Each row comes from the steps of one walk. Every step used is in the known rows, and no mark comes twice. Write the walk behind each row, first mark first.
Known rows
kezag, dazel, sazat: [ 2.33 -3.00  0.59  2.95 -3.98 -0.89 -1.53  0.90  0.53 -3.61  0.49  1.07
 -0.92 -4.29 -1.30 -2.56 -0.59 -4.28  0.15 -2.76  1.07  1.38 -4.18]
dimig, pobik: [ 2.61 -1.98 -0.46  1.67 -4.41  0.23  1.17 -0.33 -0.76 -2.84  1.36 -0.77
  0.06  0.38  1.10 -2.66 -1.87 -2.03 -1.58 -0.57  2.05 -1.70 -1.52]
dimig, pobik, sufu, gudizim, mizav: [ 4.59 -1.23  0.45  3.43 -3.37  1.71 -1.11  0.47  0.91 -3.65 -0.01 -1.45
  1.02  0.55  3.79 -2.43 -1.19 -0.84 -1.12 -1.82  2.26 -1.37 -1.61]
gudizim, sufu, pobik, dimig: [ 2.38 -1.82  0.62  3.76 -3.07 -0.45 -2.57 -0.19  1.73 -2.10 -1.23 -0.38
  1.09  1.39  0.42 -1.37 -0.73 -2.32 -2.26 -1.06  1.37 -0.98 -2.23]
dazel, sazat, mizav, pobik, dimig: [ 0.59 -4.77  0.96  2.76 -3.79  2.53  0.55 -1.70 -1.74 -2.22  1.06  0.86
 -1.54 -3.59 -1.73 -2.80  2.06 -3.53  2.46 -1.26  0.25  2.35 -2.75]
kezag, dazel, sazat, mizav, pobik: [ 1.15 -3.25  1.10  2.55 -4.01  0.22 -1.20  1.68 -1.06 -2.60  0.91  0.92
 -1.14 -6.22 -0.82 -2.05 -0.48 -4.09  0.10 -2.51  0.00  2.18 -4.30]
mizav, pobik: [ 1.31 -2.20 -0.91 -0.27 -2.81  0.52  0.75  0.30  0.11 -0.79  0.51  1.65
 -1.25 -1.27 -1.68 -2.88 -1.44 -2.37  2.07 -0.29 -0.64  1.16 -2.99]
sufu, gudizim, dimig: [ 5.65 -2.46  2.97  2.09 -2.93 -1.86 -5.92 -2.19  2.57  0.00 -1.50  1.45
  0.30  1.16  0.71 -0.12 -0.43 -4.26  1.90 -2.24 -2.35  0.15 -2.30]
dimig, gudizim, mizav: [ 4.77 -3.41  0.42  0.90 -2.72 -1.80 -1.21 -0.99  0.66 -3.67 -0.68  2.01
  1.40  1.98  0.49 -0.10 -0.90 -0.36  0.41 -4.79  0.64 -1.02 -0.18]
sufu, pobik, dimig, gudizim, mizav: [ 3.91 -1.29  2.02  4.13 -2.23  0.34  0.24 -0.79 -0.87 -0.30  0.86  0.45
  3.00  2.76  1.94 -1.67 -1.12 -2.49 -1.63 -2.94  2.70  0.76 -1.69]
kezag, dazel, sazat, mizav: [ 1.52 -3.28  1.24  3.10 -4.70 -0.20 -1.68  1.46 -1.02 -3.31  0.71  0.55
 -0.71 -5.82 -0.65 -1.77 -0.13 -4.27 -0.65 -2.63 -0.05  1.75 -4.03]
dazel, sazat, mizav, pobik, sufu: [ 0.85 -4.62  0.27  2.51 -4.08  2.58  0.76 -0.78 -0.73 -3.27  0.43  0.45
 -1.73 -3.46 -1.15 -3.32  1.84 -2.68  2.23 -1.65 -0.02  2.04 -2.63]
sufu, gudizim, mizav, sazat, dazel: [ 4.98 -3.89  2.03  2.93 -3.30 -1.68 -3.66 -1.39 -0.04 -0.52  0.61  1.84
 -1.41 -1.29  2.08  0.06 -1.30 -3.26  1.19 -3.34 -1.24  2.11 -2.16]
kezag, dazel, sazat, mizav, pobik, dimig, gudizim, sufu: [ 1.95 -3.37  1.55  3.42 -2.51  0.31 -2.83  0.88 -0.48 -2.53 -0.17  1.20
  0.09 -5.48 -0.38 -1.65  0.06 -3.08  0.07 -2.61  1.28  1.09 -3.63]
dimig, gudizim, mizav, pobik, sufu: [ 4.38 -2.86  0.02  0.74 -1.57 -0.25 -0.86 -0.32  1.06 -3.42 -1.19  2.18
  1.24  1.24  0.82 -0.96 -0.86  0.63  1.41 -4.29  0.89 -0.60 -0.68]
sufu, pobik: [ 2.66 -1.47  0.88  2.59 -4.19 -0.99  1.76  0.86 -0.09 -0.74  1.41 -0.10
  0.79  2.20  1.03 -2.77 -2.28 -3.64 -2.18 -2.19  0.79  1.23 -2.49]
sazat, dazel, kezag: [ 3.43 -1.74  0.15  2.94 -4.21  0.18 -1.96 -0.41 -1.57 -2.70  0.77  1.78
  0.00 -3.64  1.72 -2.77  0.11 -0.93 -0.21 -0.50 -1.52 -1.33 -4.95]
pobik, dimig, gudizim: [ 4.16 -1.75  0.06  3.77 -1.77  0.98 -2.60 -2.85 -0.01 -1.27 -0.59  1.20
  3.71  0.33  0.35 -1.55  1.53 -1.75  0.60 -0.44  2.09 -0.78 -1.08]
pobik, dimig, gudizim, mizav, sazat, dazel, kezag: [ 4.36 -2.40  0.48  3.85 -1.35  1.61 -3.27 -3.09 -1.25 -1.64 -0.22  2.50
  2.34 -1.48  1.45 -0.71  0.98 -0.61  1.42 -1.73  2.26 -0.42 -2.18]
mizav, pobik, sufu: [ 1.89 -0.94 -1.69  1.24 -2.37  2.55  0.10  1.27  1.27 -2.12 -1.00  0.73
 -0.08 -1.62 -0.26 -3.65 -0.53 -0.69  1.81  0.04 -0.29  0.79 -3.01]
kezag, dazel: [ 2.49 -1.20 -0.06  2.36 -4.28 -1.48 -2.49  2.28  0.36 -2.69  0.27  0.56
  0.51 -4.09 -0.34 -1.37 -1.87 -3.68 -1.72 -1.71 -0.45  0.54 -4.05]

Which walk is each row?
[ 5.45 -0.62  0.73  3.81 -2.75  1.20 -5.29 -0.40  3.57 -2.66 -3.03 -0.28
  1.74  0.15  1.98 -1.73  0.86 -1.41  1.00 -1.27 -1.29 -0.50 -2.40]	pobik, sufu, gudizim, dimig
[ 5.56 -1.38  0.30  4.46 -2.76  1.71 -4.25  0.12  2.17 -3.56 -1.43  0.75
  0.58 -2.00  3.77 -2.15  0.27 -0.39  1.21 -2.41 -0.01  0.72 -3.39]	pobik, sufu, gudizim, mizav, sazat, dazel, kezag
[ 4.11 -2.18  0.04  3.89 -1.47  0.53 -3.84 -2.62  0.87 -1.96 -1.58  1.04
  3.46  0.63  0.24 -1.07  1.55 -1.29  0.07 -0.31  2.18 -1.79 -0.95]	pobik, dimig, gudizim, sufu
[ 3.49 -1.11  0.26  1.41 -1.35  1.91 -2.51  0.36  2.19 -0.77 -1.82  1.14
 -0.13 -0.85  0.58 -2.83 -0.46 -1.33  2.84 -0.65 -0.95  0.99 -3.00]	mizav, pobik, sufu, gudizim, dimig
[ 4.75 -1.52  0.30  3.82 -3.00  2.18 -1.65 -0.08  0.21 -3.16  0.42 -0.37
  0.06 -1.35  4.71 -3.04 -1.51 -0.08 -0.37 -1.86  2.69 -1.21 -2.59]	dimig, pobik, sufu, gudizim, mizav, sazat, dazel, kezag
[ 1.60 -2.05  0.54  1.96 -4.00  2.41 -1.25  1.56 -1.44 -1.09  0.17 -0.25
  0.48 -3.90  1.68 -1.43  0.20 -1.90 -0.23 -0.41 -2.83  1.84 -2.35]	sazat, mizav, pobik, sufu, gudizim
[ 4.09 -1.65  1.87  4.41 -1.88  0.90 -0.32 -1.23 -1.44  0.12  1.34  1.68
  2.02  0.74  3.01 -2.14 -1.42 -1.71 -0.91 -2.92  3.21  1.07 -2.64]	sufu, pobik, dimig, gudizim, mizav, sazat, dazel, kezag
[ 3.08 -0.77 -1.25  2.94 -4.05  2.23  0.42  0.60  0.40 -4.06  0.03 -1.80
  1.20  0.00  2.43 -3.39 -1.01 -0.35 -1.82 -0.27  2.47 -2.29 -1.64]	dimig, pobik, sufu
[ 2.19 -3.50 -1.56  2.10 -4.14  0.11 -1.32 -1.62 -1.68 -0.88  1.55  2.77
 -2.45 -4.76  0.46 -2.80 -1.23 -1.55  0.93 -0.23  0.13  0.99 -3.59]	mizav, sazat, dazel, kezag
[ 3.55 -1.94  1.55  4.01 -2.09  0.38  0.28 -1.21 -1.07  0.37  1.05  0.92
  2.11  1.97  1.90 -1.78 -1.58 -2.55 -1.18 -2.86  3.19  1.43 -1.44]	sufu, pobik, dimig, gudizim, mizav, sazat
[ 4.69 -0.99 -0.06  3.60 -3.38  1.56 -0.96  0.38  1.25 -3.14  0.01 -1.54
  1.34  0.58  3.80 -3.39 -1.00 -1.20 -1.11 -0.79  2.45 -1.59 -1.58]	dimig, pobik, sufu, gudizim
[ 4.25 -1.79  0.23  3.98 -3.41  1.82 -1.19  0.07 -0.53 -2.59  0.40 -1.02
  0.08 -1.27  4.19 -2.54 -1.59 -0.31 -1.29 -1.28  2.14 -1.19 -1.57]	dimig, pobik, sufu, gudizim, mizav, sazat, dazel
[ 1.37 -3.77 -1.78  2.34 -4.67 -0.42 -0.62 -1.61 -2.86  0.22  1.35  1.76
 -2.61 -4.70 -0.31 -2.13 -1.25 -1.93 -0.35  0.56 -0.82  0.93 -2.04]	mizav, sazat, dazel
[ 4.67 -3.09  0.44  1.79 -2.07 -2.78 -1.60 -0.43  2.33 -2.50 -1.20  1.27
  2.15  3.30  1.30 -1.76 -1.35 -0.60 -1.42 -3.43  1.90 -2.08 -0.04]	dimig, gudizim, sufu, pobik
[ 5.67 -2.30  3.17  2.06 -2.70 -1.32 -5.10 -2.10  1.96 -0.01 -0.82  0.84
  0.27  1.59  1.79 -0.46 -1.10 -3.78  1.13 -2.15 -1.01 -0.63 -1.92]	sufu, gudizim, dimig, pobik
[ 1.29 -5.34  1.09  2.63 -2.88  1.75 -0.41 -1.98 -0.80 -2.60  0.12  1.22
 -1.00 -2.72 -1.31 -2.50  2.11 -2.52  2.31 -1.95  0.91  1.24 -1.87]	dazel, sazat, mizav, pobik, dimig, gudizim, sufu
[ 3.50 -1.87  1.72  4.62 -2.07  0.49  0.11 -1.16 -2.22  0.77  1.26  0.96
  2.14  0.84  2.41 -1.73 -1.35 -2.11 -1.83 -2.32  2.50  1.01 -1.62]	sufu, pobik, dimig, gudizim, mizav, sazat, dazel
[ 3.37 -1.15 -0.42  1.83 -1.65  1.82 -1.34  0.87  1.89 -1.14 -0.88  0.97
  0.10 -1.12  1.05 -3.60 -0.55 -1.49  2.49 -0.53 -0.38  1.42 -2.88]	mizav, pobik, sufu, gudizim
[ 2.81 -0.66  1.24  4.40 -3.15  0.86  0.42 -0.49 -0.84  0.22  1.28 -0.21
  2.38  1.61  1.25 -2.50 -0.95 -3.73 -1.85 -0.95  2.10  1.21 -2.61]	sufu, pobik, dimig
[ 2.49 -2.06 -0.15  1.44 -0.51  1.45 -1.66 -1.25  0.43 -0.32 -0.86  2.14
  1.13 -0.54 -0.66 -2.28 -0.08 -1.21  2.25 -0.07  1.34  0.01 -2.01]	mizav, pobik, dimig, gudizim, sufu
[ 2.60 -1.90 -0.24  1.30 -0.65  1.89 -0.75 -1.34 -0.35  0.13 -0.12  2.28
  1.31 -0.70 -0.57 -2.76 -0.05 -1.62  2.57 -0.08  1.38  0.64 -2.12]	mizav, pobik, dimig, gudizim
[ 5.41 -0.79 -0.10  4.29 -3.08  0.91 -3.49  0.47  3.24 -3.16 -1.75 -0.58
  1.98 -0.10  2.68 -2.92  0.83 -1.55  0.36 -1.10 -0.20  0.28 -2.23]	pobik, sufu, gudizim
[ 4.15 -2.05  0.62  3.60 -1.77  1.16 -2.83 -2.68 -0.43 -2.06 -0.80  1.34
  3.18  0.39  0.40 -0.19  1.20 -1.35  0.75 -1.75  1.85 -0.61 -1.23]	pobik, dimig, gudizim, mizav
[ 0.97 -2.46  0.64  1.80 -3.30  2.39 -0.87 -0.04 -3.15 -0.14  0.72  0.63
  1.39 -3.63  0.44 -0.76  0.53 -1.99 -0.07  0.02 -1.74  1.35 -1.80]	sazat, mizav, pobik, dimig, gudizim
[ 3.13 -0.78  0.71  1.62 -3.33  1.70 -3.53 -1.47  1.10 -2.56 -2.55 -0.45
  0.26  0.53 -0.01 -0.47 -0.84 -0.67 -0.24 -0.93 -0.78 -3.22 -2.11]	gudizim, dimig, pobik, sufu
[ 4.96 -1.61  0.25  4.77 -3.08  1.28 -3.75  0.20  1.36 -2.93 -1.56  0.01
  0.67 -1.82  3.15 -1.66  0.26 -0.64  0.20 -1.98 -0.72  0.70 -2.28]	pobik, sufu, gudizim, mizav, sazat, dazel
[ 1.61 -1.98  1.26  1.70 -3.74  2.48 -2.48  1.02 -1.16 -0.72 -0.80 -0.04
  0.33 -3.64  1.21 -0.61  0.24 -1.87  0.25 -0.53 -3.65  1.34 -2.47]	sazat, mizav, pobik, sufu, gudizim, dimig
[ 4.32 -1.78 -0.12  3.36 -3.28  1.81 -1.10  0.06  0.70 -3.02  0.24 -0.95
  0.18 -0.17  3.64 -2.56 -1.67 -0.87 -0.68 -1.71  2.69 -0.68 -1.35]	dimig, pobik, sufu, gudizim, mizav, sazat
[ 0.18 -2.31  0.56  1.98 -4.01  2.74 -0.65  0.30 -3.32 -0.21  0.96  0.20
  0.66 -4.44  0.05 -0.77  0.54 -2.65 -0.16  0.66 -2.36  1.83 -2.57]	sazat, mizav, pobik, dimig
